Known rows, with every step that occurs
sofe sebit simob pafak fugenem: [ 3.40  3.33 -0.45  0.27  2.05  1.24 -0.73  0.54  2.58  0.42  2.50 -3.48
 -0.75 -1.87  3.41  0.11 -1.87  0.96 -3.62 -2.59  2.41  0.36 -2.75  1.75
  1.17 -1.00]
sofe bufu simob: [ 2.55  0.31 -1.20  0.60  0.74 -0.56 -0.48 -0.28  1.73 -3.14 -3.03 -4.19
 -0.81 -0.97  1.92 -0.04 -1.10  1.05 -3.02 -2.98 -1.50  0.89 -4.21  0.15
  0.04  3.27]
zopo simob: [ 2.16  0.04 -0.57  0.57  0.66  0.87 -0.38 -0.96  1.65 -1.82  0.21 -1.66
 -1.67 -1.73  3.50 -0.26 -2.18 -0.28 -2.78 -1.88  0.23  0.75 -4.26  0.89
  2.37  2.04]
nanok sofe zopo simob pafak: [ 0.49 -0.95 -1.38  1.36  1.48 -2.00 -1.00  0.50  1.71 -2.61  0.82 -2.82
 -1.02 -0.61  2.84  0.66 -1.81 -1.52 -2.20 -2.44 -1.75  1.33 -5.24  0.78
  2.10 -0.98]
gutus simob nanok: [ 0.33  1.72 -0.58  0.34  2.38 -0.85  0.06  1.73  1.26 -1.95  1.71 -2.03
 -0.78 -2.05  3.35 -0.24 -2.29  0.26 -1.89 -0.76  2.70  1.13 -0.23  1.31
  3.28  1.72]
nanok sofe zopo simob: [-0.07 -1.49 -1.69  2.03  0.46 -1.68 -1.29  0.26  2.45 -3.14 -1.56 -0.84
 -1.09 -0.72  3.16 -0.10 -1.56 -2.32 -1.71 -1.68 -2.59  1.93 -4.91  1.04
  3.27  1.20]
bufu sofe nanok: [ 0.93 -1.73 -2.16  1.54 -0.09 -0.83 -1.47 -0.52  1.74 -2.38 -2.73 -1.28
 -2.09 -1.52  1.77  0.82 -1.09  1.86 -2.74 -1.88 -0.98  0.83 -1.35  0.19
  0.07  2.78]
nanok sofe sebit: [ 0.92  0.46 -0.45  2.21  2.08 -0.58 -1.47  1.02  3.72 -1.70 -0.77 -1.13
 -1.07 -1.06  3.29 -1.19 -1.87 -0.70 -0.51 -2.75  0.40  1.20 -3.30  0.56
  2.90  1.65]
zuki simob pafak: [ 0.07  1.15  0.79  1.04  2.49  0.46 -0.29  0.99  1.34 -0.49  1.60 -7.11
 -1.12 -1.62  2.80 -0.43 -3.27  0.76 -2.86 -2.39  2.69  0.50 -2.20  1.59
  0.49  1.42]
bufu simob: [ 2.09  0.84 -0.72  0.96  0.88  0.71 -0.44 -0.44  2.02 -2.35 -1.11 -1.60
 -1.66 -1.22  3.02 -0.36 -1.53  0.90 -3.24 -0.76  0.80  0.36 -2.25  0.28
  0.38  2.76]
niran fugenem pafak simob gutus: [ 1.09  2.97  1.42  1.43  2.56  1.80  0.14  0.99  1.17 -0.45  1.82 -1.25
 -3.30 -1.83  3.93 -3.00 -1.88  2.19 -3.96 -1.21  8.04 -0.30 -0.92  1.00
  3.29  2.76]
sebit simob pafak fugenem: [ 3.14  3.31 -0.33  0.87  1.66  1.54  0.02  1.03  1.67  0.64  3.14 -4.11
 -1.01 -2.13  3.72  0.15 -2.54  1.74 -4.11 -0.94  3.58  0.21 -2.54  2.54
  0.12 -0.62]
fugenem pafak simob buno: [ 1.86  1.90  0.00  1.72  1.68  1.11  0.38  0.77  0.57  0.66  1.93 -3.50
 -2.16 -1.96  3.30 -1.41 -2.33  1.47 -3.92 -2.29  4.83 -0.85 -1.97  1.91
  2.90  1.99]
zuki simob gutus: [-0.07  1.51  1.41  0.27  2.53  0.01 -0.62  1.81  1.35 -1.42 -0.80 -3.41
 -1.61 -1.45  3.23 -1.49 -3.47 -0.84 -2.87 -2.17  2.92  2.11 -1.05  1.24
  2.92  3.27]
simob pafak fugenem: [ 3.10  3.20 -0.05  2.43  2.25  1.07 -0.45  1.49  1.37  0.24  4.30 -3.08
 -1.72 -1.99  3.44 -0.25 -2.70  3.14 -3.32 -2.28  5.52 -0.50 -2.18  2.04
 -0.53  0.02]
sofe nanok: [ 0.51 -0.30 -1.63  1.86 -0.66  0.11 -0.52  0.21  1.35 -1.23 -1.12 -1.53
 -2.10 -1.44  2.27  0.02 -2.45  1.67 -2.32 -0.93  1.49  1.02 -2.89  1.04
  0.16  2.86]
pafak simob nanok: [ 0.10  2.61  0.05  0.55  2.33 -1.31  0.46  0.69  0.58 -1.35  0.84 -2.86
 -2.63 -1.24  2.95 -0.24 -2.19 -0.17 -3.16 -0.60  5.51  1.25  0.09  2.57
  2.01  2.34]
niran fugenem: [ 2.13  0.83 -0.62  2.37  1.60  3.21 -0.33  0.70  1.77 -1.15  1.76 -1.81
 -2.34 -2.03  3.45 -2.04 -1.67  3.08 -2.19 -1.41  4.58 -0.86 -2.65  0.48
  0.87  3.00]
niran fugenem pafak simob nanok sofe zopo: [-1.97  0.92 -1.07  3.61  2.07 -1.50 -0.29  1.96  1.97 -1.88  0.49 -1.92
 -2.45 -1.02  2.93 -1.34 -0.80  0.11 -2.01  0.39  4.02  0.90 -0.82  1.70
  3.02  1.64]
sofe zopo simob nanok: [ 0.61 -0.16 -1.87 -0.18  1.13 -2.16 -0.41  0.16  0.73 -3.17 -0.32 -0.90
 -1.79 -0.98  2.21  1.21 -1.48 -2.49 -2.44 -2.23 -0.86  2.19 -2.84  0.89
  2.75  1.03]
sebit sofe bufu: [ 2.34  0.47 -1.59  0.95  0.87 -0.19  0.24  1.21  1.32 -1.80 -3.34 -3.74
 -1.04 -1.42  2.93 -0.95 -2.02  0.13 -1.70 -5.70 -2.86  1.32 -4.65  1.30
 -1.51  4.05]
simob zopo: [ 1.89  1.83  0.28  1.71  2.11 -1.20 -0.30  1.78  1.01 -1.50 -0.17  0.46
 -1.78 -1.38  2.46 -0.82 -3.19  0.64 -2.46 -1.87  1.64  1.70 -2.23  1.08
 -0.40  1.00]
nanok sofe: [ 0.42  0.33 -0.35  3.18  1.60 -0.34 -0.49  1.78  2.60 -1.41  0.13 -1.99
 -1.40 -1.39  3.68 -1.19 -2.80  0.23 -1.01 -0.18  1.78  1.01 -3.05  1.69
  1.74  2.19]
bufu simob nanok sofe: [-0.34  0.69 -0.86  1.65  2.04 -2.50 -0.09  1.10  2.16 -2.98 -1.18 -1.81
 -1.57 -0.87  2.96  0.72 -1.54 -1.22 -1.68  1.54  0.83  2.42 -0.75  1.20
  1.90  1.39]
fugenem pafak simob nanok: [ 0.33  3.14  0.52  1.34  2.07 -0.49  0.94  0.68  0.84 -0.27  1.93 -3.06
 -2.90 -1.92  3.06 -0.83 -2.26  0.86 -3.35 -0.18  6.67  0.32  0.22  2.31
  2.05  2.40]
sofe sebit simob: [ 2.39  1.13 -0.88 -1.02  1.00  1.42 -0.58 -0.29  3.10 -0.75 -1.45 -2.24
 -0.57 -1.62  3.27 -0.72 -1.77 -1.46 -2.60 -2.51 -1.14  1.06 -3.67  0.68
  2.63  1.58]

Rows
[ 1.17 -0.26 -1.19  1.87  1.02 -1.78 -0.64  0.41  2.54 -3.45 -3.59 -4.21
 -0.50 -0.67  2.35 -0.08 -1.07  0.14 -2.02 -1.41 -2.19  1.68 -4.25  0.61
  1.01  2.71]	nanok sofe bufu simob
[-0.31  0.52 -1.00  1.61  2.31 -3.25 -0.17  2.54  1.81 -2.99 -1.18 -4.82
  0.28 -1.41  2.48 -0.05 -1.95 -0.36 -0.68 -1.61 -0.59  2.47 -2.95  1.63
  3.49  1.85]	gutus simob nanok sofe bufu
[-1.17  0.98 -0.52  2.03  2.63 -2.22 -0.19  2.55  2.30 -2.29  0.85 -2.06
 -0.48 -1.71  3.70 -0.36 -2.30 -0.78 -0.73  1.05  1.80  2.02 -0.55  1.88
  4.11  1.14]	gutus simob nanok sofe
[ 0.34  2.85  0.96  1.63  2.40 -1.83 -0.20  1.09  0.88 -1.35 -0.65 -0.54
 -2.33 -1.00  2.78 -1.25 -2.76  0.51 -3.53 -1.22  3.85  1.75 -1.05  2.23
  0.55  1.26]	pafak simob zopo
[ 1.03 -1.25 -2.26 -0.44  1.58 -2.95 -1.14 -0.44  1.12 -4.13 -1.64 -0.60
 -1.74 -1.03  1.85  1.89 -0.39 -2.21 -2.86 -3.08 -2.80  1.94 -1.65  0.19
  2.79  1.02]	bufu sofe zopo simob nanok
[-0.85 -0.24 -1.78  2.57  1.73 -3.20 -0.74  2.66  1.72 -2.93 -0.75 -1.03
 -1.41 -0.55  2.39  0.13 -1.92 -1.97 -0.98 -1.23 -0.13  2.28 -2.26  1.47
  1.95  1.28]	simob nanok sofe zopo
[ 1.26 -0.03 -0.83  2.67  1.43 -1.60 -0.44  1.88  2.09 -2.19 -1.82 -4.66
 -0.57 -1.19  2.44 -0.81 -2.34  0.40 -0.92 -2.78 -0.64  1.54 -5.12  1.56
  1.17  2.81]	nanok sofe bufu
[ 2.33  0.74  0.21 -0.77  1.73 -0.16 -0.51  0.17  0.96 -2.31  0.02  0.15
 -2.04 -1.33  3.48 -0.51 -2.55 -1.38 -3.13 -2.71  1.19  1.84 -3.69  0.37
  3.72  1.65]	zopo simob gutus
[ 0.86  1.53 -0.15  0.39  2.19 -2.23 -0.70  1.31  3.10 -1.65 -2.79  0.00
 -0.44 -0.98  2.82 -0.41 -2.34 -2.56 -1.94 -0.83 -2.28  3.42 -2.95  1.18
  2.24 -0.69]	nanok sofe sebit simob zopo
[ 0.62  0.50 -1.05  1.86  2.04 -3.08  0.08  2.30  1.38 -2.65 -1.47 -4.69
 -0.81 -1.07  1.99  0.35 -2.22 -0.62 -0.80 -2.21 -0.17  2.48 -3.62  1.74
  1.64  2.14]	simob nanok sofe bufu
[ 2.46  1.38 -0.45 -0.72  1.51  1.08  0.42  0.51  1.30 -0.24  1.61 -4.86
 -0.83 -1.67  3.33  0.12 -2.76  0.06 -3.51 -1.33  0.88  0.32 -4.02  1.43
  0.30 -0.18]	sebit simob pafak
[ 1.20  1.14 -1.11  2.89  1.71 -1.42 -1.28  1.07  2.11 -1.48  2.33 -2.25
 -1.12 -1.13  3.31  0.65 -1.70  0.16 -2.83 -1.80  1.27  1.15 -3.74  1.94
  1.82 -1.37]	nanok sofe zopo simob pafak fugenem
[ 1.19  3.17  1.60  0.94  2.25  0.31  0.20  1.10  1.09 -0.34  1.15 -1.15
 -2.91 -1.63  3.81 -2.41 -2.74  0.91 -3.99 -1.57  6.63  0.33 -1.16  1.49
  3.04  2.72]	fugenem pafak simob gutus
[-1.78 -0.10 -1.71  2.24  2.03 -3.38 -1.03  2.87  2.17 -3.25 -0.41 -1.16
 -0.32 -0.89  2.93 -0.29 -1.65 -1.70 -0.82 -0.75 -0.55  2.30 -1.50  1.37
  3.87  1.03]	gutus simob nanok sofe zopo
[ 3.24  2.50 -0.18  1.55  1.81  0.80 -0.51  0.01  1.42 -0.43  3.81 -3.01
 -1.66 -1.97  3.63  0.52 -2.19  1.86 -3.72 -2.18  3.66  0.11 -3.15  1.86
  1.14 -0.66]	zopo simob pafak fugenem
[-0.73  1.78 -0.12  1.25  3.00 -2.71 -0.88  0.85  2.89 -1.85 -0.72 -1.85
 -1.75 -0.64  2.95 -0.42 -1.39 -1.86 -1.26 -1.62  2.76  2.20 -0.77  1.70
  4.08  1.25]	pafak simob nanok sofe sebit
[ 2.52  0.49 -0.36  0.07  1.63  0.27 -0.21 -0.66  1.02 -1.43  2.35 -3.52
 -1.56 -1.53  3.12  0.55 -2.37  0.26 -3.12 -2.71  0.85  0.22 -4.81  0.69
  1.31 -0.18]	zopo simob pafak
[ 0.98  2.73  0.87  2.48  1.22  1.41  0.36  0.16  1.74  0.34  1.48 -3.16
 -2.67 -2.04  3.70 -2.36 -2.35  2.22 -3.65 -0.88  6.35 -0.97 -1.37  2.16
  1.61  3.19]	fugenem pafak simob
[ 0.22  0.79 -0.94  0.80  2.50 -2.51 -1.13  0.41  3.25 -3.08 -1.80 -1.02
 -1.25 -0.55  2.62  0.53 -0.77 -1.96 -1.11 -1.17 -0.51  2.34 -1.27  0.14
  3.18  0.98]	bufu simob nanok sofe sebit
[ 3.71  2.16 -0.90  0.09  2.50  0.42 -1.45 -0.08  2.93 -0.50  1.17 -3.34
 -0.77 -1.93  3.01  0.78 -0.74  1.04 -4.02 -3.27  0.44  0.17 -1.52  1.00
  1.15 -1.07]	bufu sofe sebit simob pafak fugenem
[-0.17  0.23 -0.69  1.28  1.86 -2.32  0.01  0.73  1.90 -2.51  0.00 -1.84
 -1.64 -1.28  3.30  0.84 -2.13 -2.16 -1.29  0.68  0.46  2.76 -2.45  1.76
  3.67  0.77]	zopo simob nanok sofe
[ 2.85  0.56 -0.43 -2.42  2.45 -0.53 -1.45  0.11  2.63 -2.38 -2.87 -0.33
 -0.96 -1.31  2.90 -0.30 -1.12 -2.31 -3.42 -3.96 -2.10  1.92 -1.99 -0.49
  3.85  1.22]	bufu sofe sebit simob gutus
[ 0.79  2.67  1.17  0.18  2.47 -0.44 -0.31  1.13  0.76 -1.37  0.10 -0.96
 -2.60 -0.96  3.59 -1.84 -2.66 -0.08 -3.79 -2.18  5.51  1.25 -1.39  1.74
  2.87  2.71]	pafak simob gutus
[ 2.19  2.22 -0.75  2.70  2.15 -1.42 -0.80  1.17  2.16 -1.72  0.70 -5.02
 -0.65 -1.10  2.70  0.70 -1.30  2.14 -3.09 -1.69  1.59  0.94 -3.17  1.64
 -0.04 -0.16]	nanok sofe bufu simob pafak fugenem
[ 1.79  0.97 -1.39 -0.37  1.63 -2.26  0.13  0.25  0.83 -3.39 -2.09 -3.83
 -1.28 -0.91  1.45  1.29 -1.04 -0.19 -2.74 -2.09 -0.48  1.99 -2.24  0.51
  0.67  2.43]	sofe bufu simob nanok
[ 1.63 -2.18 -2.21  0.49  0.73 -1.33 -1.93 -1.10  2.00 -3.84 -2.43 -0.68
 -1.38 -1.07  2.35  0.61 -0.33 -1.29 -3.13 -4.01 -4.22  0.79 -3.52 -0.26
  2.41  1.66]	bufu sofe zopo simob
[-0.53  1.33 -0.53  1.76  2.28 -3.65  0.15  1.75  1.23 -2.45 -1.96 -5.39
 -1.22 -0.78  2.11 -0.05 -1.85 -0.70 -1.68 -1.57  1.66  2.48 -2.65  2.65
  2.38  2.40]	pafak simob nanok sofe bufu
[ 0.39  0.28 -0.84  0.54  2.31 -2.43 -1.08  0.05  3.05 -2.64 -0.80 -0.98
 -1.28 -0.95  2.85  0.66 -1.32 -2.89 -0.80 -1.99 -0.82  2.71 -2.78  0.61
  4.72  0.38]	zopo simob nanok sofe sebit
[ 1.70  1.67 -1.11 -1.78  1.82 -0.59  0.05  0.26  2.04 -1.35 -0.73 -2.33
 -1.05 -1.46  2.65  0.69 -1.72 -2.42 -2.40 -1.69 -0.14  2.15 -1.81  1.04
  2.85  0.93]	sofe sebit simob nanok
[ 1.39 -0.94 -1.79  0.78  0.16 -0.41 -1.10 -0.43  1.67 -2.82 -0.90 -0.83
 -1.37 -1.01  2.79 -0.12 -1.58 -1.38 -2.75 -3.27 -1.93  1.11 -4.90  0.57
  2.31  1.76]	sofe zopo simob
[ 1.09  0.56 -0.87  0.17  1.27  0.11 -0.73  0.41  3.83 -1.15 -2.00 -2.41
 -0.28 -1.28  3.67 -0.77 -1.78 -2.37 -1.59 -0.92 -1.84  1.95 -3.79  1.20
  3.48  1.06]	nanok sofe sebit simob
[ 1.82 -1.39 -1.21 -0.74  1.77 -2.11 -1.90 -0.02  1.27 -4.24 -2.40  1.16
 -1.72 -0.75  2.49  0.23 -0.89 -2.22 -3.52 -4.57 -2.80  1.93 -3.08 -0.74
  3.67  1.24]	bufu sofe zopo simob gutus
[ 0.31 -0.15 -2.39 -0.51  0.99 -2.21  0.01  0.27  0.90 -3.04 -2.02 -0.31
 -1.86 -0.92  2.84  1.18 -1.23 -3.43 -2.20 -3.31 -3.26  2.76 -2.48  1.12
  1.28  1.54]	sebit sofe zopo simob nanok
[ 1.74  1.17 -1.09  0.48  1.56 -2.82 -0.10  0.70  1.22 -3.33 -5.34 -1.05
 -1.03 -0.63  1.90  0.19 -1.40 -0.62 -2.93 -3.69 -4.42  3.03 -3.00  0.47
 -2.31  1.86]	sebit sofe bufu simob zopo
[-0.26  1.57 -0.27  2.97  2.37 -1.47  0.54  1.66  1.69 -1.64 -0.28 -5.72
 -1.86 -1.53  2.47 -1.13 -1.03  1.43 -1.87 -0.57  4.17  1.14 -2.22  1.93
  2.68  2.43]	niran fugenem pafak simob nanok sofe bufu
[ 2.80 -0.13 -1.30 -1.36  1.49  0.50 -1.41 -1.04  3.44 -1.82 -2.93 -2.10
 -0.55 -1.65  2.86 -0.01 -0.58 -1.33 -3.06 -3.37 -3.31  0.89 -2.38 -0.05
  2.43  1.52]	bufu sofe sebit simob
